Known rows, with every step that occurs
zison -> vinul -> nipubu -> nenelas: [ 0.17 -0.05 -0.06  0.02 -0.05  0.12 -0.21 -0.19 -0.10 -0.08 -0.19  0.07
 -0.17 -0.39  0.02 -0.01  0.00 -0.02  0.12  0.23  0.10 -0.16  0.30 -0.11
 -0.10  0.00]
vinul -> zison -> nenelas: [ 0.21  0.06 -0.09 -0.27  0.02 -0.02  0.15 -0.04 -0.07 -0.13 -0.10 -0.07
 -0.16 -0.25 -0.03 -0.09  0.17 -0.10  0.15  0.06  0.03  0.03  0.40 -0.01
 -0.08 -0.08]
zison -> nipubu: [ 0.17 -0.04 -0.10 -0.01 -0.01  0.07  0.08 -0.01 -0.12 -0.08 -0.06 -0.03
 -0.08 -0.38 -0.10  0.01 -0.06 -0.08  0.17  0.20 -0.22  0.09 -0.06 -0.11
  0.06 -0.07]
nipubu -> vinul: [ 0.11  0.03  0.08  0.03 -0.13  0.05 -0.31 -0.12 -0.19 -0.24  0.03  0.08
 -0.07 -0.01 -0.11  0.16 -0.16 -0.08  0.31  0.04 -0.05 -0.05  0.06 -0.22
  0.04 -0.16]
viga -> soven -> vinul: [-0.03 -0.12 -0.23  0.06 -0.32  0.03 -0.15 -0.12 -0.15 -0.15 -0.10 -0.10
  0.05  0.60 -0.19  0.16  0.09 -0.12  0.14  0.07 -0.15  0.10 -0.04  0.23
 -0.07 -0.18]
viga -> soven -> nenelas -> zison -> vinul -> safu -> bule: [ 0.24  0.00 -0.04  0.23 -0.02  0.00 -0.19  0.00 -0.09 -0.18 -0.21 -0.14
 -0.14  0.13 -0.01  0.15 -0.08 -0.05  0.34  0.09 -0.02 -0.07 -0.22 -0.03
 -0.46 -0.18]
pubu -> bule -> safu: [-0.08 -0.23  0.07 -0.15 -0.01  0.19  0.15 -0.18 -0.09 -0.24  0.14 -0.18
  0.04 -0.28 -0.13  0.18 -0.24 -0.19  0.25  0.00 -0.08 -0.37 -0.36  0.16
  0.25 -0.08]
pubu -> bule -> safu -> vinul -> nipubu: [-0.08 -0.15  0.10  0.02 -0.16  0.02  0.08 -0.03 -0.06 -0.04  0.10 -0.09
 -0.06 -0.35 -0.05 -0.08  0.08 -0.15  0.07  0.11  0.11 -0.19  0.02  0.03
  0.15  0.03]
nipubu -> zison -> vinul -> safu -> bule -> pubu: [ 0.17 -0.16  0.12  0.03  0.11  0.16 -0.08  0.11  0.03 -0.26 -0.18 -0.19
 -0.02  0.14  0.01  0.18 -0.21 -0.14  0.12  0.07  0.08 -0.09 -0.04 -0.16
 -0.26  0.10]
soven -> nenelas -> zison -> nipubu: [ 0.16  0.07 -0.26 -0.07  0.01  0.06  0.20 -0.03 -0.08 -0.07 -0.17  0.00
 -0.11 -0.17 -0.09  0.00 -0.33 -0.06  0.33  0.19 -0.30  0.22  0.01 -0.03
 -0.31 -0.06]
safu -> pubu: [ 0.18  0.14  0.05 -0.08 -0.14  0.04 -0.28 -0.06 -0.15 -0.14  0.03 -0.03
 -0.02  0.07 -0.02  0.00  0.14 -0.05 -0.22 -0.08  0.00 -0.10 -0.14 -0.15
  0.24  0.01]
vinul -> nipubu -> nenelas -> zison: [ 0.00  0.07  0.00 -0.13 -0.01  0.09 -0.11  0.00 -0.09 -0.17 -0.18  0.10
 -0.19 -0.41 -0.01 -0.01 -0.21  0.01 -0.02  0.15  0.06  0.07 -0.03  0.12
 -0.22  0.04]
nipubu -> nenelas -> zison -> vinul -> safu -> bule -> pubu: [ 0.14 -0.14  0.09  0.01  0.08  0.16 -0.02  0.13  0.03 -0.28 -0.28 -0.13
 -0.01  0.07  0.01  0.19 -0.43 -0.12  0.13  0.08  0.17 -0.08 -0.14 -0.07
 -0.34  0.09]
nipubu -> vinul -> safu: [ 0.10  0.03  0.18  0.18 -0.01  0.11 -0.48 -0.15 -0.14 -0.16  0.01  0.06
 -0.19 -0.13 -0.08  0.27  0.03 -0.15  0.01 -0.06 -0.03 -0.07 -0.05  0.04
 -0.16 -0.23]
viga -> soven -> nenelas: [ 0.16  0.08 -0.20 -0.11 -0.26  0.10 -0.12 -0.31 -0.12 -0.17 -0.08 -0.13
 -0.04  0.36 -0.03  0.09  0.02  0.00  0.28 -0.05 -0.23  0.00 -0.13  0.08
 -0.21 -0.17]
nenelas -> soven -> vinul -> zison: [-0.02  0.00  0.05 -0.06  0.05 -0.09  0.10 -0.01 -0.05 -0.12 -0.06 -0.20
  0.02  0.41 -0.14 -0.12  0.10 -0.16  0.16 -0.05 -0.02  0.12  0.18  0.17
 -0.12 -0.26]
soven -> vinul -> safu -> pubu: [ 0.17  0.10 -0.03  0.15 -0.08  0.07 -0.45 -0.12 -0.10 -0.04 -0.06 -0.03
 -0.05  0.32 -0.06  0.15  0.27 -0.18 -0.39 -0.14 -0.01 -0.08  0.02  0.06
  0.00 -0.11]
soven -> vinul -> nipubu: [ 0.02  0.00 -0.03  0.11 -0.15  0.00 -0.01 -0.10 -0.08 -0.01 -0.23  0.02
  0.00  0.17 -0.07 -0.06  0.31 -0.06 -0.12  0.10  0.00  0.01  0.18  0.17
 -0.02 -0.01]
bule -> safu -> vinul -> nipubu -> nenelas: [ 0.13 -0.15 -0.02 -0.08 -0.04  0.17 -0.18 -0.15 -0.09 -0.09 -0.01 -0.02
 -0.17 -0.46  0.02  0.04 -0.04 -0.13 -0.04  0.13  0.14 -0.22  0.10 -0.14
  0.01 -0.02]
safu -> vinul -> nipubu -> zison: [ 0.05 -0.04 -0.02 -0.04 -0.01  0.06 -0.26  0.03 -0.06 -0.07  0.08 -0.05
 -0.23 -0.38  0.01 -0.05  0.19 -0.10 -0.01  0.20  0.03  0.08  0.30 -0.19
 -0.09  0.04]
bule -> safu -> vinul -> zison -> nenelas -> soven: [ 0.03 -0.11  0.20 -0.31  0.03 -0.13  0.31 -0.01 -0.16 -0.26  0.07 -0.21
 -0.08 -0.09 -0.10 -0.22 -0.20 -0.17  0.32  0.03  0.02  0.12  0.06  0.03
  0.02 -0.21]
nenelas -> soven -> vinul -> nipubu: [-0.08  0.01  0.14  0.07 -0.13 -0.10  0.05 -0.09 -0.11 -0.10 -0.20 -0.03
  0.03  0.26 -0.09 -0.18  0.16 -0.05 -0.03  0.05 -0.01  0.13  0.07  0.22
  0.03 -0.08]
safu -> vinul: [ 0.12 -0.12 -0.01 -0.03 -0.25  0.01  0.09  0.11 -0.10 -0.03  0.08 -0.15
 -0.12 -0.25 -0.09  0.03  0.02 -0.15  0.19  0.13  0.16 -0.01 -0.26 -0.24
  0.13 -0.12]
vinul -> nipubu -> zison -> nenelas -> soven: [-0.02  0.04  0.19 -0.26  0.05 -0.08  0.01 -0.08 -0.14 -0.29 -0.06 -0.06
 -0.13 -0.28 -0.03 -0.24 -0.08 -0.04  0.17  0.09 -0.06  0.28  0.20 -0.01
  0.00 -0.08]
pubu -> bule -> safu -> vinul -> nipubu -> zison: [-0.09 -0.15 -0.02 -0.06  0.03  0.11 -0.19 -0.04 -0.02 -0.10  0.19 -0.10
 -0.17 -0.44 -0.02  0.00  0.04 -0.18  0.12  0.16 -0.01 -0.09  0.32 -0.10
 -0.02  0.05]
pubu -> bule -> safu -> vinul: [-0.05 -0.30  0.00 -0.07 -0.18  0.10  0.18  0.00 -0.07 -0.10  0.24 -0.23
 -0.03 -0.31 -0.14  0.11 -0.20 -0.27  0.34  0.09  0.10 -0.25 -0.28 -0.12
  0.23 -0.11]
soven -> nenelas -> zison: [ 0.13  0.12 -0.13 -0.17 -0.08  0.07  0.19 -0.07 -0.09 -0.14 -0.20 -0.04
 -0.11  0.05 -0.06  0.06 -0.28 -0.01  0.25  0.04 -0.10  0.11 -0.24  0.12
 -0.33 -0.08]
nipubu -> nenelas -> soven -> vinul: [ 0.00 -0.10 -0.04 -0.03 -0.07  0.04 -0.04 -0.15 -0.09 -0.18 -0.17 -0.14
  0.04  0.28 -0.15  0.04 -0.20 -0.17  0.19  0.02  0.00  0.08 -0.06  0.04
  0.02 -0.26]
zison -> nipubu -> nenelas -> soven -> vinul -> safu -> pubu -> bule: [-0.16  0.08 -0.08  0.17 -0.02  0.07 -0.43 -0.17  0.09 -0.10  0.09 -0.12
  0.05 -0.14 -0.08  0.01 -0.09 -0.25  0.08 -0.12 -0.05 -0.08  0.23 -0.04
  0.13 -0.17]

Rows
[ 0.11 -0.06 -0.35 -0.02  0.05  0.14 -0.32 -0.15 -0.03 -0.10 -0.04 -0.05
 -0.10 -0.07 -0.07  0.06 -0.05 -0.17  0.19  0.15 -0.18  0.05  0.52 -0.07
 -0.24 -0.18]	viga -> soven -> vinul -> zison -> nipubu -> nenelas
[ 0.20  0.07 -0.01  0.11 -0.03  0.08 -0.47 -0.08 -0.13 -0.10 -0.08  0.07
 -0.19 -0.03 -0.02  0.12 -0.07 -0.11 -0.15  0.03  0.04 -0.09  0.09 -0.02
 -0.21 -0.05]	nipubu -> nenelas -> zison -> vinul -> safu -> pubu
[-0.14  0.08  0.01  0.15 -0.12  0.02 -0.26 -0.02  0.01 -0.09  0.08 -0.05
 -0.04 -0.18 -0.08  0.06 -0.09 -0.14  0.16 -0.02  0.05 -0.13  0.04  0.07
  0.00 -0.04]	nenelas -> zison -> vinul -> safu -> pubu -> bule
[ 0.03 -0.02 -0.18  0.03 -0.15  0.12 -0.40 -0.23 -0.07 -0.11 -0.17  0.03
 -0.08  0.03 -0.02  0.06  0.12 -0.07 -0.06  0.10  0.00 -0.04  0.30  0.08
 -0.12 -0.06]	viga -> soven -> vinul -> nipubu -> nenelas
[ 0.13 -0.09  0.15 -0.12 -0.02  0.11  0.15  0.15  0.02 -0.31 -0.19 -0.22
  0.13  0.16  0.00  0.08 -0.22 -0.07  0.08 -0.01  0.12 -0.10 -0.34 -0.19
  0.06  0.14]	safu -> bule -> pubu
[ 0.19 -0.03  0.01  0.13  0.17  0.01 -0.23  0.02 -0.03 -0.21 -0.20 -0.22
 -0.10 -0.01 -0.03  0.11  0.05 -0.20  0.11  0.01  0.03  0.03 -0.01 -0.14
 -0.19 -0.22]	nipubu -> zison -> nenelas -> soven -> vinul -> safu -> bule
[ 0.25  0.02  0.17  0.17  0.10  0.07 -0.22  0.06 -0.05 -0.16 -0.12 -0.19
 -0.12 -0.29  0.02  0.16  0.18 -0.09 -0.04 -0.03  0.10 -0.19 -0.47 -0.13
 -0.04 -0.16]	vinul -> safu -> bule
[-0.12 -0.10  0.17 -0.28  0.01 -0.13  0.30 -0.02 -0.07 -0.25  0.14 -0.25
 -0.02 -0.20 -0.11 -0.24 -0.24 -0.20  0.45  0.00  0.05  0.06  0.12  0.03
  0.10 -0.21]	pubu -> bule -> safu -> vinul -> zison -> nenelas -> soven
[ 0.15 -0.05 -0.13  0.01  0.03 -0.03  0.11  0.14 -0.03  0.03  0.09 -0.11
 -0.13 -0.32 -0.09 -0.13  0.06 -0.17  0.24  0.19 -0.10  0.11  0.32 -0.22
 -0.11 -0.12]	safu -> vinul -> zison -> nipubu
[ 0.05  0.07 -0.20  0.06 -0.13  0.01 -0.31 -0.13 -0.18 -0.23 -0.01  0.16
 -0.08  0.18 -0.14  0.11 -0.44 -0.07  0.56  0.15 -0.36  0.23  0.35 -0.14
 -0.37 -0.16]	viga -> soven -> nenelas -> zison -> nipubu -> vinul
[-0.17  0.10  0.00  0.08 -0.11 -0.02 -0.26 -0.14  0.05 -0.13  0.04 -0.14
  0.05  0.02 -0.09 -0.02  0.03 -0.23  0.09 -0.16  0.03 -0.05  0.19  0.06
  0.18 -0.14]	zison -> nenelas -> soven -> vinul -> safu -> pubu -> bule
[ 0.13  0.00 -0.05  0.11 -0.05  0.04 -0.28 -0.09 -0.17 -0.18  0.04  0.12
 -0.07 -0.16 -0.13  0.11 -0.24 -0.11  0.40  0.15 -0.23  0.06  0.29 -0.32
 -0.02 -0.14]	zison -> nipubu -> vinul
[ 0.20 -0.07 -0.23 -0.07  0.10  0.13 -0.17 -0.03  0.01 -0.02  0.03 -0.08
 -0.19 -0.52 -0.02 -0.01 -0.08 -0.19  0.21  0.17  0.00 -0.01  0.39 -0.32
 -0.13 -0.14]	safu -> vinul -> zison -> nipubu -> nenelas
[-0.05  0.04  0.29 -0.14  0.01  0.00 -0.14 -0.15 -0.12 -0.26 -0.07 -0.06
 -0.08 -0.30 -0.01 -0.19 -0.13  0.00  0.04  0.01  0.05  0.07 -0.15  0.02
  0.09 -0.13]	vinul -> nipubu -> nenelas -> soven
[ 0.11 -0.04 -0.05 -0.03 -0.11  0.12 -0.24 -0.09 -0.03 -0.04 -0.05 -0.01
 -0.19 -0.51  0.04 -0.03  0.08 -0.09 -0.04  0.14  0.20 -0.11  0.16 -0.23
  0.01 -0.02]	safu -> vinul -> nipubu -> nenelas
[ 0.20 -0.04 -0.32 -0.03  0.14  0.16 -0.18 -0.13  0.01 -0.04 -0.10 -0.05
 -0.11 -0.24 -0.05  0.05 -0.06 -0.19  0.16  0.15 -0.10 -0.02  0.50 -0.18
 -0.18 -0.17]	soven -> vinul -> zison -> nipubu -> nenelas
[ 0.02  0.06  0.22 -0.29  0.03 -0.15  0.21 -0.02 -0.12 -0.27 -0.04 -0.15
 -0.07 -0.11 -0.08 -0.26 -0.07 -0.07  0.26 -0.01  0.00  0.21  0.07  0.06
  0.02 -0.19]	vinul -> zison -> nenelas -> soven
[-0.02 -0.03  0.25 -0.06 -0.02 -0.03 -0.08 -0.14 -0.14 -0.23 -0.11 -0.03
 -0.09 -0.23 -0.03 -0.19 -0.21  0.00  0.23  0.13  0.05  0.06 -0.01 -0.01
  0.00 -0.13]	zison -> vinul -> nipubu -> nenelas -> soven
[ 0.14  0.09 -0.05  0.21  0.06  0.11 -0.37 -0.17 -0.10 -0.10 -0.07  0.11
 -0.21 -0.09 -0.07  0.21 -0.21 -0.16  0.21  0.02 -0.24  0.10  0.19  0.02
 -0.46 -0.22]	soven -> nenelas -> zison -> nipubu -> vinul -> safu
[-0.04  0.02  0.05  0.00 -0.13 -0.11  0.11 -0.11 -0.11 -0.10 -0.26  0.00
  0.01  0.18 -0.08 -0.22  0.16 -0.06  0.02  0.09  0.00  0.18  0.29  0.18
  0.00 -0.06]	zison -> nenelas -> soven -> vinul -> nipubu
[ 0.04 -0.05  0.07  0.09 -0.02  0.01 -0.07 -0.14 -0.09 -0.11 -0.19 -0.10
 -0.10  0.15 -0.13  0.09  0.06 -0.21 -0.03 -0.04 -0.02  0.14 -0.05  0.29
 -0.16 -0.28]	zison -> nenelas -> soven -> vinul -> safu
[ 0.22 -0.05 -0.21 -0.08  0.06  0.22 -0.20 -0.14 -0.06 -0.11 -0.08 -0.01
 -0.15 -0.58 -0.03  0.10 -0.18 -0.11  0.14  0.18 -0.11 -0.04  0.10 -0.25
 -0.01 -0.10]	zison -> nipubu -> nenelas
[-0.11  0.13  0.07  0.10 -0.11  0.08 -0.38 -0.11  0.05 -0.10  0.15 -0.12
 -0.01 -0.25 -0.03  0.07  0.15 -0.16 -0.05 -0.17  0.05 -0.22 -0.07  0.02
  0.23 -0.07]	vinul -> safu -> pubu -> bule
[ 0.21 -0.01 -0.13 -0.23 -0.08 -0.06  0.19  0.06 -0.05 -0.06 -0.01 -0.12
 -0.18 -0.28 -0.05 -0.12  0.15 -0.16  0.25  0.11  0.14  0.07  0.45 -0.17
 -0.07 -0.10]	safu -> vinul -> zison -> nenelas
[ 0.05  0.01 -0.06 -0.19  0.00  0.14 -0.07  0.02 -0.11 -0.22 -0.13  0.03
 -0.18 -0.39 -0.06  0.12 -0.37 -0.04  0.11  0.13  0.04  0.06 -0.23  0.05
 -0.19 -0.05]	nipubu -> nenelas -> zison
[ 0.00 -0.08 -0.07  0.21 -0.16  0.09 -0.35 -0.16 -0.11 -0.09 -0.10 -0.07
 -0.10  0.35 -0.14  0.26  0.22 -0.18 -0.11 -0.03 -0.11  0.05 -0.15  0.41
 -0.24 -0.25]	viga -> soven -> vinul -> safu
[ 0.02  0.00 -0.02 -0.09  0.09 -0.02 -0.03 -0.06 -0.02 -0.14 -0.07 -0.18
 -0.01  0.29 -0.10 -0.08  0.02 -0.18  0.17 -0.04  0.03  0.06  0.29  0.10
 -0.16 -0.27]	nipubu -> nenelas -> soven -> vinul -> zison
[ 0.02 -0.03  0.12 -0.14  0.07  0.04 -0.06 -0.11 -0.12 -0.25 -0.02 -0.10
 -0.07 -0.38 -0.07 -0.11 -0.36 -0.08  0.24  0.08 -0.11  0.14 -0.17 -0.12
  0.08 -0.21]	zison -> nipubu -> nenelas -> soven
[ 0.03 -0.06  0.08  0.14  0.04  0.11 -0.26 -0.18 -0.06 -0.12 -0.15 -0.11
 -0.11  0.11 -0.11  0.16  0.00 -0.22 -0.09 -0.07  0.01  0.04 -0.15  0.24
 -0.17 -0.31]	nipubu -> nenelas -> soven -> vinul -> safu
[ 0.03 -0.01  0.07  0.08 -0.14 -0.08  0.13  0.04 -0.17 -0.07 -0.24  0.13
 -0.14 -0.13 -0.06 -0.14 -0.02  0.06  0.19  0.31  0.03  0.07  0.15  0.17
 -0.23  0.09]	nenelas -> zison -> vinul -> nipubu
[ 0.04 -0.02  0.09  0.05 -0.23 -0.05  0.01  0.05 -0.09  0.01 -0.02 -0.03
 -0.13 -0.29 -0.02 -0.15  0.26 -0.05 -0.05  0.15  0.16  0.00  0.03 -0.08
  0.07  0.03]	safu -> vinul -> nipubu
[-0.11  0.14 -0.01  0.21 -0.06  0.06 -0.54 -0.13  0.04 -0.11  0.18 -0.01
  0.00 -0.25 -0.06  0.09 -0.02 -0.20  0.13 -0.11 -0.09 -0.14  0.28 -0.16
  0.15 -0.10]	zison -> nipubu -> vinul -> safu -> pubu -> bule
[ 0.23  0.05  0.01  0.13  0.01  0.08 -0.53 -0.10 -0.13 -0.08  0.02  0.02
 -0.19  0.01 -0.01  0.11  0.15 -0.13 -0.16  0.03 -0.04 -0.09  0.20 -0.09
 -0.13 -0.04]	nipubu -> zison -> vinul -> safu -> pubu
[ 0.19 -0.04  0.08 -0.17 -0.03  0.12 -0.17 -0.16 -0.23 -0.21  0.10 -0.06
  0.01  0.14 -0.05  0.10 -0.03 -0.12 -0.22 -0.08 -0.09 -0.27 -0.22 -0.03
  0.24  0.01]	bule -> safu -> pubu
